Each row was made from one walk, in order. Every step used is in the known rows, and no mark comes twice. Write each row's walk.
Known rows:
J > G: [-0.64  0.50  0.16  0.50 -0.47  0.76 -0.13 -0.95  1.13 -0.15  0.49  0.19
  0.68 -1.10 -0.61 -0.18 -0.24 -0.15  1.68  0.94  0.34  1.04 -0.90  0.01]
B > K > E: [ 0.62  0.52  0.41  1.23 -1.02  0.61  0.89  0.05  0.04 -0.91  0.78 -0.54
  0.95  0.48  0.18  0.05  1.60  0.35 -0.55  0.93 -0.23 -1.22 -0.14 -1.02]
K > P > T > S: [-0.67  4.44  1.69 -1.42 -2.12 -0.05 -1.18  2.59 -1.37  0.70 -0.33  1.09
 -1.12 -0.08 -0.95  1.06  0.65 -3.01 -0.74  1.61 -1.30  0.58  2.19 -0.07]
P > T > S > G: [-1.23  3.14  0.56 -1.70 -2.30  1.17 -0.92  1.26  0.75 -0.32  0.17  1.56
 -1.46 -0.81  0.26  1.48 -0.64 -3.84 -0.07  1.30  0.29  2.35 -0.25  0.02]
F > Y: [ 0.59  1.04 -0.87 -0.58  0.45  0.13  0.58 -0.61  0.06 -0.10 -0.31  0.28
  1.17 -0.43 -0.99 -1.47  0.73  0.21 -0.79 -0.23 -0.83 -0.09  0.05 -2.00]
J > T: [-1.13  0.87  0.07 -1.01 -0.61  0.41 -0.27 -0.51  1.48  1.79  0.79  0.92
 -0.73  0.50 -0.26  0.59  1.08  0.00  0.79  0.38 -0.54  0.59  0.59 -0.32]
J > T > S > K > E > Y: [-1.47  3.64 -0.77 -3.77 -0.95  1.72  1.27  1.85  0.16 -0.68  1.38  1.29
  0.15 -0.57 -2.30  0.61  2.66 -1.09  0.49  1.32 -0.72  0.71  0.54 -1.49]
F > K > S: [ 1.39  3.20  1.15 -0.15 -0.64  0.18 -0.63  0.39  0.29  0.02  1.07  0.63
  0.03 -1.72 -0.39 -0.26  1.89  0.03  0.29  1.09  1.43  0.51 -0.82 -0.32]
S > G: [ 0.15 -0.32  0.03 -0.37 -1.62  0.37 -0.12 -0.32  0.74 -0.74  0.31  0.25
 -0.26 -0.43  0.53  0.80 -1.28 -0.37  0.04  0.61  0.77  1.35 -0.87  0.33]
G > F: [ 0.26 -0.18 -0.36  1.09 -0.83 -0.68  0.31 -1.74 -0.10 -0.64  0.06 -1.25
 -1.24 -0.64 -0.22 -0.48  0.42 -0.67  1.46  0.06 -0.73  0.63  0.15 -0.58]
P > T > S > G > F > K > A: [ 1.85  4.87  2.05  0.77 -4.84 -0.52 -0.07  0.28  1.43  0.09 -0.36 -0.30
 -2.07 -0.73 -0.29  1.65  2.13 -2.32  0.69  2.54 -0.31  3.36 -0.63 -1.11]
A > K > F: [ 1.28  0.73 -0.36  1.64 -1.22 -2.35  0.59 -0.94 -2.11  0.01 -0.72 -0.48
 -2.26 -0.07  0.35 -0.31  0.96  1.86 -0.02 -1.15  1.04 -0.42  0.51 -0.56]
G > F > K > E > Y: [ 2.27  1.65 -0.63  1.34 -1.15  0.05  1.98 -1.35 -0.05 -1.90  1.05 -1.80
  0.55 -1.50 -2.59 -2.36  3.96  0.46  1.47  0.96 -1.38  0.09 -0.49 -1.70]
K > A: [ 1.61  1.29  0.91  0.84 -0.60 -0.93  0.18  0.80 -0.08  0.75 -1.44 -0.46
 -0.18  0.64  0.16  0.20  0.29  0.94 -1.31  0.94 -0.15 -0.15  0.97  0.23]
P > T: [-1.07  1.42  0.24 -0.17 -1.02 -0.20 -0.54  0.61  0.02  1.07 -0.29  0.46
 -1.16  0.31 -0.06 -0.25  1.00 -1.62 -0.15  0.50 -0.44  0.25  0.58  0.31]
T > S > K: [-1.13  1.50  0.02 -2.24 -1.05  0.50  0.63  1.88 -0.51 -0.84  0.39  0.74
  0.21 -0.08  0.00  2.41 -0.08 -1.13  0.19  0.34  0.74  1.08 -1.02 -0.78]
E > K > P > T > S > G: [-0.12  4.22  1.53 -1.24 -3.83 -0.57 -1.56  2.48 -2.02  0.16  0.71  0.91
 -0.73 -0.14 -1.44  2.23  1.74 -3.06  0.32  2.08  0.25  1.45  0.70 -1.32]
S > Y: [-1.22 -0.26 -0.76 -0.94  0.66 -0.85  0.69 -0.08  0.48 -0.88  0.05  0.69
  0.62 -0.93 -1.94 -0.20 -0.27  0.31 -0.47 -0.84  0.88  0.72  1.10 -1.49]
J > T > S: [-1.55  2.67  0.36 -2.23 -0.27  1.37 -0.46  0.42  1.42  1.19  0.91  1.85
 -0.99 -0.46 -0.44  1.46  0.76 -1.98  0.82  0.40 -0.46  1.32  0.79 -1.10]
B > K > P > T: [-0.46  2.76  1.83  0.34 -3.09 -0.82 -0.85  1.17 -1.14  1.51  0.13  0.72
  0.37  1.09 -0.23  0.76  1.90 -0.89 -1.28  1.83 -0.97 -1.15  1.02 -0.53]
A > K > P: [ 1.79  1.64  0.48  0.83 -1.72 -1.84  0.66  1.41 -2.20  0.37 -0.45 -0.19
 -0.50  0.54  0.36  0.94  1.02  1.74 -0.86  1.07 -0.47 -0.21  1.59  0.50]
F > K > A: [ 2.71  1.86  1.79  1.34 -1.65 -1.00  0.40  0.60  0.73  1.25 -0.62 -0.77
  0.79  0.94 -0.25  0.66  2.26  1.97 -0.72  1.26 -0.01  0.24 -0.56 -0.65]
B > K > P > T > S > G > F > Y: [ 0.20  5.40  0.82 -0.46 -5.04 -0.09 -0.05 -0.35 -0.39 -0.75  0.26  0.83
  0.01 -1.48 -1.10  0.44  1.33 -3.58 -0.47  2.36 -1.76  1.70  0.40 -3.23]
A > K > P > T > S > G > F > Y: [ 1.34  5.58 -0.24 -0.20 -4.57 -1.19  0.77  0.53 -1.49 -0.68 -0.46  0.61
 -2.00 -1.58 -0.73  0.57  1.52 -2.55 -0.17  2.20 -1.62  2.97  1.74 -1.98]

Which walk is each row?
[-0.45  4.77  1.50 -0.85 -3.40 -1.59  0.28  0.70 -0.25 -0.48  0.60  0.27
 -0.48 -1.63 -3.17  0.72  2.95 -2.47  0.80  1.18 -1.03  2.34  1.91 -2.85]
G > F > K > P > T > S > Y
[ 1.17  2.94 -0.37  0.42  0.03 -0.62  0.20  0.83 -1.58 -0.42  0.02  1.10
 -1.73 -1.78  0.76 -0.46  0.88  0.37 -0.56  0.48  1.68  0.70  0.98  0.59]
A > K > S
[ 1.64  2.74 -0.84  1.00 -2.35 -1.05  0.37 -1.21 -0.91 -1.93  0.36  0.18
 -3.24 -3.01  1.15 -0.10 -0.05 -0.63  1.11  1.21  1.74  2.81  0.17  0.48]
A > K > S > G > F
[ 0.10  1.55  0.13 -1.52 -1.39  1.44 -0.38  0.50  0.71 -1.48  0.51  1.12
 -0.49 -1.36  0.36  1.70 -1.54 -2.14  0.19  0.68  0.72  2.12 -0.81 -0.41]
T > S > G
[ 2.35  0.80  0.36  1.93 -3.53  0.13  1.22 -1.75  1.46 -1.83  1.54 -2.06
 -0.56 -0.74 -0.19  0.36  1.71  0.24  2.01  2.13 -0.50  2.06 -1.53 -0.91]
S > G > F > K > E
[-0.40  2.68  1.29 -2.36 -2.54 -0.35  0.15  3.10 -1.71 -0.32  0.13  0.46
  0.56  0.37 -0.48  2.77  0.01 -0.80 -0.47  1.50 -0.25  0.34  0.38 -0.39]
T > S > K > P
[-0.55  4.19  1.39 -1.56 -2.64 -0.68  0.10  3.34 -0.65  0.89 -1.52  0.73
 -1.05  0.85  0.06  2.32  1.21 -1.63 -1.23  1.83  0.13  1.09  0.58 -0.20]
P > T > S > K > A
[-1.06  5.27  1.60 -0.38 -3.83 -0.75  0.00 -0.08  1.00 -0.73  1.09  0.49
  0.09 -2.68 -3.80  0.57  2.54 -2.54  2.40  1.99 -0.75  3.51  0.88 -2.89]
J > G > F > K > P > T > S > Y
[ 1.97  3.29  1.82  0.02 -4.72 -0.11 -0.15 -0.16  0.34 -1.21  1.17 -0.59
 -0.38 -1.24 -0.64  2.23  0.98 -1.42  1.64  2.26 -0.71  2.68 -0.87 -1.39]
T > S > G > F > K > P
[ 0.14  5.50  2.53  0.61 -4.36  0.04 -0.76 -0.07  0.55  0.15  1.17 -0.29
 -0.51 -1.62 -1.90  0.81  2.74 -2.79  3.03  3.13 -1.66  2.64 -0.21 -1.57]
J > G > F > K > P > T > S
[ 0.57  5.01  2.67 -0.83 -3.25 -0.02 -0.76  2.52 -0.65  1.35  0.51  0.75
  0.00  0.23 -1.03  1.52  2.68 -1.93 -0.11  1.93 -1.13  0.89  0.63 -0.86]
F > K > P > T > S
[-1.64  4.10  0.87 -1.89 -1.71 -1.72 -0.67  2.88 -2.34 -0.06  0.55  1.54
  0.14 -0.69 -3.80  1.10  2.90 -2.49 -0.32  0.54  0.55  0.87  2.67 -3.02]
E > K > P > T > S > Y
[-1.49  1.54 -0.61 -2.13  0.82 -0.04  0.50  0.88  0.31 -1.69  0.19  1.58
  0.41 -1.96 -2.05  0.71 -0.53 -1.64 -0.52 -0.95  0.89  1.41  1.18 -2.37]
T > S > Y
[-1.49  3.40  0.44 -1.69 -2.24  0.95  0.58  2.97 -0.51 -0.89  0.35  0.23
 -1.04  0.46 -0.38  1.76  1.51 -2.53 -0.10  2.01 -0.28  0.89  0.40 -0.46]
P > T > S > K > E
[ 2.40  1.40 -0.61  0.92 -2.77  0.47  1.71 -1.72  0.81 -2.61  1.37 -1.48
  0.17 -1.95 -2.01 -1.54  2.62  0.15  1.57  1.59 -0.76  1.65 -1.50 -1.32]
S > G > F > K > E > Y
[ 1.39  1.38 -0.49  0.66 -0.63 -2.09 -0.02 -1.72 -2.24  0.11 -0.05 -0.58
  0.33 -0.36 -2.74 -1.83  2.96  1.25  0.32 -1.48  0.66 -1.11 -0.19 -4.16]
E > K > F > Y
[-1.50  3.26  0.53 -1.39 -0.73  0.90 -0.64  1.66 -0.21  0.26 -0.19  1.28
 -1.34 -0.46 -0.32  0.55  0.57 -3.41  0.00  0.59 -0.34  1.14  0.65 -0.41]
P > T > S
[-2.31  2.89  0.44 -2.43 -2.03  0.37 -0.04  2.58 -0.61  0.16  0.06  1.24
 -0.97  0.30  0.13  2.20  0.92 -2.58 -0.04  0.92  0.38  1.29 -0.51 -0.40]
P > T > S > K
[ 0.60  2.40 -0.17  0.18 -2.03 -0.08 -0.78 -1.49  0.17 -1.90  0.68  0.00
 -2.54 -3.01  0.37 -0.48 -0.96 -2.08  1.29  1.35  1.14  2.53  0.01  0.29]
K > S > G > F
[ 0.66  4.83  2.62 -1.31 -4.91  0.37 -1.07  2.23  0.39  0.43  0.86  0.99
 -0.31 -0.23 -0.69  2.44  1.27 -2.41 -0.01  2.73 -0.45  2.19 -0.41 -0.57]
F > K > P > T > S > G
[ 1.55  3.10  0.81  1.05 -1.37 -0.47 -0.19 -1.26  0.16 -0.69  1.12 -0.42
 -1.09 -2.34 -0.58 -0.88  2.23 -0.65  1.82  0.99  0.56  1.31 -0.66 -0.96]
G > F > K > S
[ 0.79  0.99 -1.24  0.52 -0.52 -0.54  1.06 -2.23 -0.01 -0.78 -0.34 -0.85
 -0.09 -1.17 -1.34 -1.82  1.19 -0.41  0.68  0.04 -1.52  0.67  0.32 -2.33]
G > F > Y
[-0.80  4.72  1.82 -1.96 -2.58 -0.87 -0.17  2.55 -0.14  0.29  0.60  1.54
  0.61 -0.83 -2.95  1.38  2.49 -1.73 -0.67  1.21 -0.33  1.57  1.65 -2.37]
F > K > P > T > S > Y
[-0.33  4.41  1.25 -0.67 -4.63 -0.35 -0.96  0.63 -0.66 -0.68  0.20  0.09
 -2.53 -1.23 -0.48  1.43 -0.27 -4.12  0.94  2.39 -1.41  2.54  1.35 -0.35]
K > P > T > S > G > F
[-0.49  2.28 -0.55 -1.15  0.94 -1.63 -0.35  0.77 -1.66 -1.36  0.89  1.41
  0.16 -2.51 -2.97 -0.82  1.96 -0.43  0.08 -0.57  2.98  0.74  1.35 -2.50]
E > K > S > Y
[ 1.73  0.78 -0.60  1.61 -0.58 -0.53  1.76  0.70 -1.05 -1.06  0.08 -0.75
 -0.96  0.27  0.49  0.11  1.57  1.56 -0.38  0.72 -0.14 -0.02  1.04  0.22]
A > K > E
[ 1.34  3.54 -0.98 -0.46 -1.75  0.01 -0.16 -2.08  0.39 -2.04  0.31  0.33
 -1.37 -3.58 -0.93 -1.88 -0.37 -1.88  0.65  1.25  0.28  2.30  0.11 -1.72]
K > S > G > F > Y
